Known rows, with every step that occurs
gidoli zipem ririzok metev: [-1.09 -6.66 -0.66 -2.40  1.86  3.19 -0.37  1.86  2.07  1.35 -3.11 -0.73
  4.43  0.69 -0.96 -1.09 -1.21 -1.50 -5.83 -1.64  3.71  0.81 -3.46]
gidoli zipem fofuz: [-0.15 -5.04  1.81  1.36  0.54  3.31 -0.63  3.27  0.99  3.89 -2.73  0.99
  2.96  1.72 -0.73 -1.59 -0.61  1.42 -6.05 -1.70  2.91 -0.16 -3.11]
zipem gidoli ririzok: [-1.91 -5.92 -0.65 -1.43  1.36  4.47 -0.22 -0.26  2.19  0.74 -2.56  0.09
  2.21  0.85 -1.79  1.33 -0.11 -0.77 -2.90 -0.94  1.27  0.65 -0.02]
fofuz metev gidoli: [-1.75 -1.97 -0.92 -3.30  0.82  2.60 -0.27 -1.77  0.87  1.03 -2.19 -1.98
  3.99  0.27  1.85  0.00  0.67  1.11 -2.84 -2.03  2.28  1.75 -1.32]
fofuz metev gidoli ririzok zipem: [-3.70 -3.48 -3.18 -1.27  1.54  1.42 -0.15 -3.62  0.86 -0.43 -0.79 -1.11
  2.52 -1.91  0.99 -0.93 -1.39 -1.23 -3.26 -3.18  2.98  1.76 -0.30]
zipem ririzok fofuz metev gidoli: [-1.64 -2.02 -0.41 -4.48  0.85  3.71  0.05 -1.32  0.57 -0.67 -1.82 -1.42
  3.48  1.08  1.64 -1.05 -0.03 -0.18 -4.12 -1.46  2.86  3.20 -3.78]
teru gidoli: [-0.34 -3.66  1.19 -2.04 -0.67  3.95 -0.81  1.35  2.14  1.15 -4.42 -1.89
  4.96  2.13 -1.40  0.93  0.09 -1.51 -3.08 -0.60  1.49  0.56 -0.74]
teru gidoli ririzok: [-1.82 -4.77  0.11 -0.63  0.49  3.84 -1.47 -0.16  2.51  0.25 -3.57 -1.79
  2.83  1.33 -2.51  0.84 -1.03 -3.08 -2.17 -0.90  1.64  1.13  0.02]
gidoli zipem fofuz ririzok: [-1.61 -6.40  2.19  2.91  0.92  2.60 -0.48  3.27  0.81  1.91 -2.85  1.66
  2.53  2.84 -0.65 -0.40 -1.84  0.32 -5.61 -1.84  3.63  1.00 -0.99]
gidoli zipem ririzok metev fofuz: [-1.76 -7.84 -1.31 -2.17  2.29  3.23 -0.58  1.69  1.90  0.93 -3.86  0.89
  4.22  1.47 -1.60 -1.42 -0.78 -1.00 -7.05 -2.80  4.11  1.63 -5.52]
ririzok fofuz: [ 2.01 -2.29  1.81 -2.57  0.10  3.45 -0.52  1.48  1.29  2.20 -2.29  1.85
  4.16  1.16 -0.35 -2.41  2.23 -1.44 -4.38 -1.59 -0.47  0.85 -3.29]
kurok ririzok gidoli zipem: [-2.48 -7.66 -1.59 -1.03  2.03  5.10 -1.49  2.36  2.09  2.08 -3.81  1.32
  3.09  1.98  2.40 -1.90  0.00 -0.27 -4.59 -3.43  2.43  1.42 -3.15]
ririzok metev fofuz: [ 0.60 -4.90 -0.66 -3.11  1.13  2.98 -0.17  0.55  1.69  1.83 -3.76  2.72
  4.67  0.95 -0.47 -1.49  1.83 -0.67 -5.06 -2.70  2.06  1.62 -3.57]
metev zipem: [-0.23 -4.72  1.99 -0.05  1.77  0.91 -0.62  2.48  1.40  2.43 -4.03 -0.49
  4.19  0.97 -1.07  0.05  1.45 -2.40 -4.22 -2.45  0.16 -1.42 -2.07]
zipem ririzok gidoli: [-0.67 -4.69 -0.19 -3.03  0.76  4.32 -0.50  1.18  1.49 -0.65 -4.72 -0.39
  2.93  1.87  1.54  0.39  1.04 -2.15 -3.30 -0.71  2.51  1.37 -2.79]
zipem gidoli: [-0.59 -4.72  0.36 -2.64  0.29  4.72  0.53  1.13  1.73  1.75 -3.36 -0.23
  4.33  1.75 -0.56  1.53  1.09  0.76 -3.93 -0.57  1.37  0.18 -0.80]
metev gidoli ririzok zipem fofuz: [-2.11 -4.36 -1.29  1.73  1.05  3.46  0.33 -1.41  0.17  0.14 -2.05  1.32
  1.26 -0.79 -0.29 -0.70 -0.95 -1.19 -5.01 -2.98  4.45  0.86 -0.87]
zipem ririzok metev: [ 0.70 -4.56 -0.46 -3.92  1.19  3.31  0.70  0.98  1.52  0.38 -3.81 -0.30
  4.32  0.85 -0.22  0.28  0.42 -2.10 -4.69 -0.59  2.81  1.15 -2.14]
fofuz zipem gidoli: [-3.01 -7.14  1.04 -0.88 -0.65  2.35 -0.20  1.52  1.77  0.71 -4.25 -0.55
  3.89  0.92  0.02  2.07  1.11  0.88 -4.57 -1.45  0.37 -0.01 -0.85]
fofuz metev zipem ririzok gidoli: [-4.13 -5.53 -0.31 -2.61  1.41  1.23 -0.89  1.24  1.23 -0.27 -4.44 -2.04
  3.21  1.90  2.66 -0.17 -0.71 -1.61 -2.42 -1.67  3.02  1.36 -3.14]
teru gidoli zipem ririzok: [-2.89 -6.61  0.63 -0.97  0.42  4.23 -1.25  2.62  2.41  0.28 -4.63 -3.67
  4.47  2.64 -2.35  1.09 -2.48 -1.95 -5.29 -0.77  3.58  0.50 -2.55]
kurok ririzok: [ 1.29 -4.26 -0.84 -2.32  2.00  4.08  0.85  1.36  1.28  1.81 -3.90  0.68
  3.41  1.58  0.73  0.18  1.36 -0.47 -5.02 -1.57  0.47  0.68 -0.74]
ririzok fofuz metev: [ 0.68 -1.39  0.85 -4.06 -0.07  2.15 -0.57  0.25  1.02  2.51 -1.01  0.58
  4.21  1.06  1.49 -3.12  0.83  0.58 -3.41 -1.21 -0.02  2.28 -2.93]

Rows
[-3.26 -3.24 -2.06 -1.92  2.15  2.58 -0.94 -3.22  1.24 -0.02 -1.31 -2.09
  1.86 -0.48  0.48  0.07 -0.61 -0.33 -1.67 -2.38  2.39  2.32 -0.56]	fofuz metev gidoli ririzok
[-3.63 -6.55 -1.36 -0.59  1.11  4.42 -0.94  2.09  0.86  3.05 -2.77  1.54
  1.95  2.78  4.60 -2.58 -2.29  3.68 -4.43 -2.57  5.08  3.12 -3.09]	kurok ririzok gidoli zipem fofuz metev
[ 0.02 -4.66  2.99  1.64  0.98  1.62 -0.14  3.43  0.50  3.28 -4.19  1.09
  3.06  1.85 -0.57 -0.20  0.60 -0.38 -4.91 -1.74  2.15 -0.93 -2.50]	metev zipem fofuz
[-2.16 -4.66  0.47 -2.24  1.85 -0.06  0.15  1.54  0.86  0.66 -3.63 -3.02
  3.62  1.49  0.07  0.71 -0.88 -1.45 -4.13 -1.07  1.85  0.11 -2.27]	fofuz metev zipem ririzok
[-2.73 -7.31 -1.86  0.04  2.28  6.41  0.09  1.10  0.91  2.88 -2.78  1.77
  2.95  1.08  1.95 -1.16 -1.49  2.11 -6.35 -3.73  6.61  2.28 -3.10]	kurok ririzok metev gidoli zipem fofuz
[-0.96 -5.87 -0.36  0.36  1.14  0.91  0.81  0.83  0.76 -1.14 -3.65  3.32
  4.03  1.36 -0.69 -0.21  0.37 -2.30 -6.27 -3.21  1.85  0.86 -0.96]	metev fofuz ririzok zipem
[ 0.54 -1.81  0.99 -1.49 -0.42  1.99  0.19  0.83  0.18  2.90 -2.12  0.11
  2.88  1.68  1.79 -1.08 -0.35  2.70 -3.83 -0.30  2.56  1.65 -1.23]	zipem fofuz metev
[-2.34 -5.23 -1.22  0.00 -0.01  2.67 -0.72 -0.48  2.10 -0.38 -3.02 -1.04
  3.52  0.06 -2.17 -0.04 -1.95 -3.86 -3.61 -1.95  2.48  0.52  0.50]	teru gidoli ririzok zipem
[-0.31 -5.46  1.58 -1.66  1.33  3.74 -0.80  2.91  1.58  1.33 -2.45  0.18
  3.61  1.70 -1.50 -2.34 -0.45 -1.75 -6.35 -1.72  1.62  0.78 -5.13]	gidoli zipem ririzok fofuz
[-2.10 -6.75 -0.05 -0.15  2.98  1.15 -1.10  0.71  2.18  1.91 -2.97  0.58
  2.78 -0.33 -1.89 -0.88 -0.13 -4.06 -2.79 -3.17  1.59  0.28 -1.67]	gidoli ririzok metev zipem
[-2.36 -6.26  1.69 -1.74 -0.31  4.93 -1.62  2.88  2.27  0.37 -3.56 -1.65
  4.60  2.78 -2.34 -1.16 -2.31 -2.26 -5.55 -1.15  3.24  1.68 -4.53]	teru gidoli zipem ririzok fofuz
[ 0.69 -4.76 -2.24 -1.71  1.37  2.85  1.46  1.03  0.82  1.18 -3.30  1.57
  4.04  0.27  1.27 -0.68  0.66 -1.12 -6.53 -2.50  1.16 -0.08 -0.43]	kurok ririzok zipem
[-3.77 -6.93  1.83  0.53 -0.74  2.51 -2.40  0.61  2.45 -0.42 -3.40 -0.34
  2.44  0.79 -1.82 -0.66 -0.83 -3.38 -2.89 -2.31  0.04  2.10 -2.35]	teru gidoli ririzok fofuz zipem
[ 0.94 -5.21 -1.80 -3.41  1.93  4.35  0.84  0.94  1.62  2.37 -3.42  1.76
  4.25  1.02  1.60 -0.53  0.91 -0.65 -4.88 -2.17  1.90  1.67 -1.15]	kurok ririzok metev
[-3.08 -7.55 -0.37 -2.22  0.33  4.47 -1.11  1.99  2.75  0.46 -4.18 -2.60
  5.12  2.02 -2.01  0.20 -3.01 -2.17 -4.99 -1.23  5.31  1.53 -2.87]	teru gidoli zipem ririzok metev
[-0.63 -2.66 -0.09 -2.64  1.22  2.09 -1.08 -1.06  1.46  1.51 -0.23  0.89
  2.04  0.52  0.22 -3.09 -0.31 -0.92 -2.44 -1.61  0.01  2.84 -2.16]	gidoli ririzok fofuz metev
[-1.01 -5.23 -2.76 -3.46  2.25  5.67  0.68 -0.88  1.26  1.02 -3.39  0.90
  4.08  0.41  2.18  0.33  0.99 -0.21 -4.44 -3.12  3.61  2.27 -1.38]	kurok ririzok metev gidoli
[ 0.76 -3.41  0.93 -1.25  1.57  3.49 -1.18  0.21  1.72  1.70 -1.49  2.12
  2.04  0.46 -1.65 -2.51  0.97 -2.96 -3.44 -2.03 -0.68  1.49 -2.57]	gidoli ririzok fofuz
[-1.68 -3.82  0.89 -1.54  1.44 -0.37 -0.49  1.29  1.17  2.48 -2.96 -1.69
  4.26  0.94  0.47 -0.51  0.12 -0.56 -3.28 -2.16  0.70 -0.19 -1.79]	fofuz metev zipem
[ 0.35 -6.42 -2.38 -3.40  2.45  4.39  0.66  0.49  1.38  1.90 -4.26  3.35
  4.13  1.57  0.86 -1.21  1.32  0.02 -5.96 -3.23  2.32  2.44 -3.09]	kurok ririzok metev fofuz
[-2.14 -6.21  0.13 -0.51  1.01  3.68 -2.19  2.22  2.32  2.27 -3.40  0.65
  3.67  1.36  1.00 -2.18  0.64 -0.63 -3.54 -3.05  1.99  0.64 -3.63]	ririzok gidoli zipem
[-2.51 -6.60  0.82 -1.30  1.67  2.47 -0.99  2.43  1.50 -0.41 -5.58 -0.70
  3.17  1.88  0.87  0.29  0.66 -3.45 -3.31 -2.08  2.39  0.20 -3.68]	metev zipem ririzok gidoli
[-2.16 -6.73 -1.61 -2.53  1.57  4.85 -0.08 -0.84  2.65  1.00 -2.19  0.90
  3.03  0.49 -1.44  0.40 -0.50 -0.89 -2.56 -1.39  2.85  1.81 -0.21]	zipem gidoli ririzok metev
[-2.74 -8.05  0.18 -1.85  0.06  4.47  0.35  1.84  1.58  0.94 -3.61  2.09
  3.52  1.80  1.60  0.15  0.92  1.08 -5.81 -2.23  0.14  1.85 -2.51]	kurok ririzok fofuz zipem gidoli
[-3.72 -4.16 -1.19 -1.70  1.45  2.42 -1.34 -0.67  1.43  1.91 -1.61 -2.41
  4.04  0.16  1.15 -1.03 -0.93  1.71 -3.99 -3.21  3.11  1.37 -2.70]	fofuz metev gidoli zipem
